Every row comes from one small tree of marks. Brackets hold a mark, then the marks that hang from it, in the order of their numbers. Every link used is in the known rows. Which tree was each row made from?
Known rows:
{q2 q331 q845}: [10,-59,-98,295,124,226,110,118,58,-197,-225,-199,15,78,-41,-107]
{q98 {q136 {q2 q331 q845 q965} q128}}: [109,118,-337,377,-19,13,-38,-381,152,28,-36,-357,-176,299,-397,229]
{q98 {q136 {q2 q331} q128}}: [103,73,-222,259,40,5,-86,-301,237,183,74,-123,-136,172,-405,204]
{q128 q136}: [-185,15,45,111,-23,38,30,8,4,91,103,-103,-11,-24,64,266]
{q965 q693}: [54,-72,-52,2,-128,-138,-29,52,-62,-95,18,-184,79,-5,-33,216]
{q98 {q136 {q2 q331 q845 q965}}}: [19,88,-222,428,-35,-27,-45,-150,18,45,-48,-377,-180,296,-273,264]
{q90 q331}: [14,-37,164,9,92,191,137,41,3,33,22,-147,43,135,-64,-220]
{q693 q965}: [53,79,16,-35,-93,-136,-29,-257,-15,-88,134,-128,-103,90,77,112]
{q98 q136}: [-3,8,-12,177,-20,-134,-82,-45,78,253,63,-140,-94,38,-39,236]
{q128 {q136 {q2 q331 q845 {q965 q693}} q98}}: [-60,89,-87,410,-56,49,79,-133,-63,-58,-20,-371,-199,191,-276,275]
{q90 {q331 q2}}: [56,17,19,107,2,291,29,-115,-20,-55,110,-241,74,131,-115,-241]
{q2 q331 q845 {q965 q693}}: [68,-53,-195,304,-82,40,114,43,-72,-335,-157,-528,14,293,-79,183]
{q331 {q2 q845}}: [44,80,-275,261,-106,200,-101,-201,-73,-250,-65,-257,49,-16,-47,-90]
{q98 {q136 q2}}: [8,88,-125,236,-45,-122,-130,-146,33,211,63,-128,-149,103,-245,259]
{q331 q2}: [53,67,-181,116,-110,126,-136,-193,-30,-111,107,-110,38,1,-69,-29]

Write each row's tree:
[25,2,-155,303,23,153,135,-4,-23,-259,-178,-380,-48,296,-50,6] => {q2 q331 q845 q965}
[211,170,-148,69,42,31,-20,-502,139,59,-9,112,-238,37,-506,-192] => {q136 q2 q98 q128}
[141,74,-282,267,-86,-115,-86,-348,153,90,109,-333,-144,306,-430,390] => {q98 {q136 {q2 q331 {q965 q693}} q128}}
[-68,134,-99,333,-136,-42,37,-216,-134,-47,-14,-361,-205,130,-237,293] => {q128 {q136 {q2 q845 {q965 q693}} q98}}
[228,174,-276,311,56,152,88,-504,123,-152,-153,-192,-276,272,-546,-182] => {q136 {q2 q331 q845 q965} q98 q128}
[91,28,-118,225,-127,228,58,-168,-134,-261,17,-569,78,260,-124,-110] => {q90 {q331 {q2 q845 {q965 q693}}}}
[-104,131,-42,330,-2,75,33,-169,-55,43,-55,-147,-202,-6,-212,109] => {q128 {q136 {q2 q845} q98}}
[91,115,-239,186,-32,-84,-129,-377,166,194,79,-112,-140,105,-362,218] => {q98 {q136 q2 q128}}
[-99,83,-25,406,75,162,81,-86,18,34,-64,-160,-199,54,-248,91] => {q128 {q136 {q2 q331 q845} q98}}
[15,127,-157,238,-110,-175,-116,-223,-21,166,94,-249,-193,244,-251,338] => {q98 {q136 {q2 q965}}}
[253,184,-321,215,-125,-44,20,-573,-5,-202,-133,-298,-238,197,-523,-17] => {q136 {q2 q845 {q965 q693}} q98 q128}
[-172,99,-144,285,-44,105,7,-100,-75,-62,-32,-208,-59,35,-132,240] => {q128 {q136 {q2 q845}}}
[96,19,-37,110,-128,170,29,-163,-101,-147,151,-458,69,270,-142,-55] => {q90 {q331 {q2 {q965 q693}}}}
[3,92,-202,350,-45,-67,-104,-153,-2,96,-75,-251,-140,92,-228,208] => {q98 {q136 {q2 q845}}}
